Known rows, with every way that one mark hangs from another
{J {T {M {H A N}}}}: [5.6 -6.3 0.7 11.3 -2.5 -39.7 -5.2 -1.9 27.5 -29.4 9.5 -22.1 -28.4 -37.0 -25.9 2.2 30.2 -13.3 -11.0 -0.9 33.6 24.1 45.9]
{S {A C}}: [-2.5 5.4 -30.5 10.3 -10.5 -10.4 4.8 -1.6 12.3 -26.9 -5.6 -55.6 -23.2 -3.8 -8.9 -4.9 33.3 5.1 -5.1 -18.1 28.4 34.9 -3.5]
{H {C A}}: [-5.3 22.2 -30.7 10.7 14.9 -11.0 -6.1 -3.8 9.4 -23.2 1.7 -63.3 -14.4 -25.5 -7.1 -2.8 31.1 1.3 2.2 0.0 30.3 35.7 -12.3]
{N {H {C M}}}: [-14.1 15.0 -32.3 29.5 -12.2 5.0 2.6 2.7 20.6 -14.5 -6.0 -55.2 -27.9 -17.9 -17.1 11.1 2.1 5.3 19.8 -2.2 39.5 32.0 -4.4]
{N {H M}}: [2.2 3.9 -6.7 16.0 -13.1 2.5 -11.4 -1.4 31.0 -5.9 -10.9 -32.8 -35.2 0.8 3.5 1.4 8.3 15.0 25.9 -12.4 34.5 25.4 -10.6]
{J T}: [20.5 3.5 -27.1 4.4 -14.1 -24.7 1.3 -14.6 17.4 -9.0 1.9 -32.9 -8.4 -9.8 10.9 -21.8 33.4 21.4 0.6 7.0 24.1 28.5 -18.7]
{N {H A}}: [-11.8 -0.3 6.4 21.1 8.9 -11.3 -10.4 -8.8 26.6 -35.5 0.2 -52.5 -27.9 -18.0 -14.3 6.4 22.2 24.5 14.4 -8.1 31.1 7.1 -9.0]
{M H}: [-0.2 -6.5 -19.0 9.1 1.1 -18.3 10.0 -19.3 12.4 -20.6 -8.3 -47.1 -23.0 -9.4 1.9 13.6 23.2 23.7 19.1 5.9 30.9 26.6 -19.5]
{A {C {H M N}}}: [1.8 16.4 -13.8 -9.6 -12.5 -21.5 -22.6 6.9 33.7 -5.1 -19.9 -28.4 -29.0 -22.5 -6.8 -17.4 16.7 -30.4 11.5 -20.8 36.9 33.7 24.2]
{C M}: [15.8 10.1 -37.3 17.8 -1.2 -7.5 -11.3 -5.1 20.5 -11.6 -7.9 -20.6 -15.8 -2.9 -4.2 -21.6 14.8 28.1 10.7 -18.7 35.6 42.7 -13.1]
{N H}: [-2.5 1.1 -10.9 14.6 -6.0 -8.0 -2.4 -13.7 19.8 -18.0 -1.7 -47.0 -26.6 -6.7 4.1 7.6 13.2 27.0 26.0 -1.6 31.6 21.8 -23.7]
{S A}: [6.3 4.5 -26.7 9.8 7.0 -5.7 -7.7 -10.9 12.6 -27.6 -7.4 -34.5 -17.1 -0.2 -2.6 -11.1 30.2 26.2 1.0 -12.1 23.0 38.2 -18.0]
{H A C M N}: [-3.7 20.3 -7.9 11.9 -4.0 -9.5 -22.4 34.4 27.2 -13.2 -22.8 -23.6 -17.5 -14.8 -18.5 -19.0 27.1 -23.5 -10.1 -21.3 28.0 23.3 31.4]
{T {M H}}: [8.1 -8.2 -29.3 14.6 6.4 -14.3 9.9 -11.9 15.1 -14.7 3.4 -33.4 -31.4 -17.9 -0.4 28.8 11.9 12.6 17.9 4.4 29.9 33.0 9.0]
{N {H {C A}}}: [-21.0 17.2 -13.7 16.4 9.0 -6.3 -3.5 -9.8 15.1 -30.6 7.6 -79.8 -29.1 -31.2 -14.5 17.2 20.0 1.8 12.8 5.1 36.5 27.7 -13.8]
{S {A {H C}}}: [-9.8 17.1 -35.4 -4.3 0.8 2.7 2.7 -5.8 13.6 -31.9 -9.9 -69.9 -29.1 -20.6 -27.3 8.7 15.4 -4.1 14.2 10.2 20.3 23.9 -1.8]
{J {T {M {H C}}}}: [-1.4 0.7 -40.8 15.5 -16.2 -18.3 28.0 -4.8 13.9 -8.2 8.8 -53.4 -22.3 -37.2 -6.7 28.7 19.3 -16.6 1.2 28.9 25.0 27.4 23.7]
{S {A C {H M N}}}: [5.2 13.7 -13.6 -14.5 -24.5 -9.5 -18.4 15.7 32.9 -22.0 -19.1 -39.9 -47.0 -10.1 -35.3 -15.6 17.9 -33.3 4.9 -31.6 35.0 31.0 32.1]
{M {H C}}: [-14.6 3.4 -30.9 13.8 -4.0 -10.6 21.8 -5.2 4.8 -16.7 -12.0 -64.9 -18.9 -18.1 -3.1 25.7 21.3 3.2 14.9 19.8 27.8 23.5 -10.9]
{A {C M} {H N}}: [9.3 17.9 -28.2 -8.6 -24.3 -23.3 -12.0 8.4 28.3 -17.8 -11.0 -38.1 -35.2 -21.1 -37.0 -19.0 7.3 -19.6 15.8 -28.3 44.7 31.6 24.2]
{M {H N}}: [2.6 -1.3 -8.5 0.2 -4.5 -29.5 -3.0 -9.0 14.4 -22.4 -14.0 -27.1 -23.6 -8.6 -6.2 0.9 24.0 9.8 12.8 -3.5 33.9 34.0 -2.9]
{H C N}: [0.9 19.5 -27.9 4.3 -10.6 -16.5 -4.3 14.5 8.8 -8.3 -17.5 -32.5 -8.4 -11.2 -1.5 -11.6 22.3 -9.0 2.5 -3.2 25.4 34.5 4.8]

Rows
[-3.8 26.9 -40.7 20.9 13.1 -3.8 -12.5 2.0 15.3 -23.7 2.3 -52.5 -18.1 -25.9 -22.6 -13.1 20.5 2.5 -0.7 -11.9 39.0 49.8 -3.0]  {H {C A M}}
[-8.9 1.8 9.1 23.5 0.5 -0.6 -19.6 4.8 36.9 -23.5 -8.6 -39.2 -36.8 -10.0 -13.4 0.6 17.7 11.6 14.5 -19.6 34.1 11.1 3.3]  {N {H A M}}
[-4.3 2.5 -21.5 9.3 -23.7 -27.4 1.7 5.2 20.2 -20.9 -13.0 -37.9 -32.0 -15.0 -27.4 -3.7 18.7 -12.4 4.3 -23.3 49.4 42.1 20.3]  {A {C {M {H N}}}}
[-2.5 11.5 -4.9 6.1 25.4 -9.5 -29.7 -5.7 37.1 -20.7 -13.7 -31.8 -23.2 -27.0 -9.7 -11.6 22.1 5.0 13.9 -10.4 24.5 18.8 7.7]  {C {H A M}}
[13.7 -10.0 -28.8 12.6 -8.7 -25.8 15.1 -18.1 20.5 -11.0 13.0 -35.2 -27.3 -27.0 -2.0 15.9 20.4 4.8 7.2 17.2 27.7 31.0 13.6]  {J {T {M H}}}
[16.8 -4.7 -16.9 4.2 -16.1 -37.8 1.7 -7.2 21.9 -11.1 7.8 -17.7 -26.6 -26.5 -9.3 3.2 22.3 -9.6 0.1 6.6 32.4 37.7 30.7]  {J {T {M {H N}}}}
[-26.9 8.9 -6.7 24.9 3.3 -3.0 1.2 3.6 19.9 -31.9 -4.5 -72.1 -24.2 -27.7 -20.2 19.5 19.9 1.8 9.8 4.3 28.9 4.8 0.5]  {N {H A C}}
[-10.9 -1.6 -24.0 22.2 -1.6 -22.5 20.3 1.8 18.5 -25.9 10.3 -59.6 -23.7 -47.7 -22.8 26.9 28.7 -20.6 -9.6 23.1 24.6 14.9 38.0]  {J {T {M {H A C}}}}
[14.7 25.1 -15.7 -10.3 12.8 -24.0 -37.6 -8.2 30.1 -35.2 2.3 -32.4 -36.8 -29.6 -44.3 -30.3 11.0 -1.5 13.8 -27.1 47.6 44.8 11.7]  {C {A {H N}} M}
[13.2 13.9 -9.5 -13.0 -6.2 -4.8 -30.1 3.9 33.5 -21.8 -19.0 -21.2 -41.5 -6.1 -28.9 -23.5 13.4 -10.6 9.4 -24.6 28.9 34.5 18.9]  {S {A {H M N}}}
[-8.2 2.5 -12.5 15.1 -8.1 -33.3 7.3 11.3 21.0 -25.8 4.9 -42.0 -24.2 -47.2 -30.4 13.6 28.6 -34.1 -16.5 11.7 29.5 20.2 54.8]  {J {T {M {H A C N}}}}
[-8.4 -2.2 -12.0 25.2 14.3 -13.8 -4.1 -8.0 23.6 -38.3 -6.1 -40.9 -27.7 -21.6 -29.3 1.3 24.1 20.5 5.1 -13.9 38.8 26.3 3.3]  {C {M {H A}}}
[1.6 8.1 0.0 7.2 -18.3 -20.1 -21.5 30.2 32.5 -14.8 -17.7 -25.3 -26.9 -11.2 -19.5 -24.2 32.4 -25.0 -12.6 -42.6 36.6 20.8 36.1]  {H {A C} M N}
[-17.8 1.5 5.0 21.8 -17.3 -5.2 -6.5 14.2 35.2 -22.4 -8.4 -59.5 -41.8 -15.1 -18.5 8.4 21.0 -12.0 7.6 -27.5 40.5 7.1 17.7]  {N {H {A C} M}}
[-6.3 22.6 -46.5 6.2 -0.5 9.0 -4.2 -0.4 19.3 -31.9 -10.4 -58.7 -31.8 -23.3 -43.4 -2.6 6.5 -4.3 11.3 -2.9 29.9 36.3 7.5]  {S {A {H {C M}}}}
[-16.9 19.8 -10.2 17.8 1.1 4.4 -11.4 4.4 27.5 -18.2 0.9 -65.4 -37.0 -23.6 -14.2 10.2 14.1 -9.6 12.5 -5.0 40.8 31.3 -1.6]  {N {H {C A} M}}
[-19.2 -7.4 -7.9 15.0 -2.6 -25.5 15.3 -3.2 15.7 -38.6 -7.2 -69.5 -28.7 -24.6 -21.2 18.4 35.9 -1.1 1.0 -8.1 34.9 8.9 8.6]  {M {H {A C}}}
[16.4 21.4 -1.0 -18.6 6.9 -18.5 -39.0 2.2 36.8 -20.7 -5.5 -27.4 -42.2 -22.3 -26.4 -26.7 15.8 -13.2 15.4 -25.0 40.1 34.5 14.5]  {C {A {H M N}}}
[0.8 14.1 -16.9 -16.4 -17.2 -21.0 -8.6 0.5 21.3 -35.2 -11.1 -54.1 -38.3 -18.6 -35.2 -11.1 21.5 -20.0 5.2 -19.9 32.2 27.9 19.9]  {S {A C {H N}}}
[-8.2 -2.0 8.2 8.6 10.1 -32.6 -11.5 -1.8 20.0 -39.9 -11.2 -34.4 -23.0 -18.5 -21.5 -2.0 33.0 6.6 1.9 -11.8 32.5 21.2 12.1]  {M {H A N}}
[-3.3 -9.0 -12.9 21.6 18.7 -16.2 2.6 -4.6 20.0 -32.1 4.5 -37.3 -31.1 -28.5 -17.1 26.6 21.2 8.9 6.0 -3.2 28.0 19.6 25.0]  {T {M {H A}}}
[-8.2 14.2 -19.9 10.0 13.3 -22.6 -5.1 5.4 13.1 -28.3 10.3 -47.8 -33.1 -42.6 -26.6 23.0 19.6 -28.0 -1.5 0.9 38.7 46.8 36.7]  {T {M {H {C A} N}}}
[10.0 9.9 -20.4 -6.4 -0.7 5.3 -17.5 -4.0 31.6 -22.3 -16.1 -36.5 -41.9 -5.6 -22.1 -9.7 12.3 4.9 17.4 -13.3 25.1 30.0 1.6]  {S {A {H M}}}
[-4.6 4.2 -0.9 17.3 8.5 -26.4 -18.6 2.4 27.7 -39.7 -11.7 -23.8 -28.3 -18.8 -37.9 -12.2 23.8 7.8 -1.3 -24.1 42.1 32.7 21.1]  {C {M {H A N}}}
[-5.3 23.4 -22.4 21.0 -0.3 -13.4 -21.0 24.6 21.1 -25.7 -16.1 -27.0 -13.1 -22.5 -34.2 -24.2 22.6 -11.5 -11.9 -23.1 35.8 32.9 28.3]  {H A {C M} N}
[7.6 9.6 -28.6 -8.9 -24.7 -6.6 0.3 7.3 30.8 -3.2 -14.8 -50.0 -40.1 -13.3 -13.8 -1.5 10.9 -17.5 24.4 -16.2 34.6 15.8 9.8]  {A C {H M}}
[-6.9 -2.7 -33.8 16.9 -17.5 -16.9 15.6 -5.3 18.5 -20.5 -7.5 -54.8 -31.0 -14.7 -19.2 9.0 19.1 2.1 10.9 -13.1 46.4 34.5 2.7]  {A {C {M H}}}
[-10.9 8.2 -19.5 5.7 -10.1 -23.1 8.5 5.2 8.5 -18.5 -18.7 -47.7 -19.7 -18.7 -10.1 12.0 22.9 -11.3 8.7 10.3 30.2 29.6 5.4]  {M {H C N}}
[-3.6 26.5 -34.2 -1.3 -7.1 -3.8 -18.1 9.7 23.5 -31.9 -14.9 -41.6 -32.7 -22.8 -51.2 -15.7 7.8 -19.8 5.7 -14.5 34.3 40.3 22.9]  {S {A {H {C M} N}}}
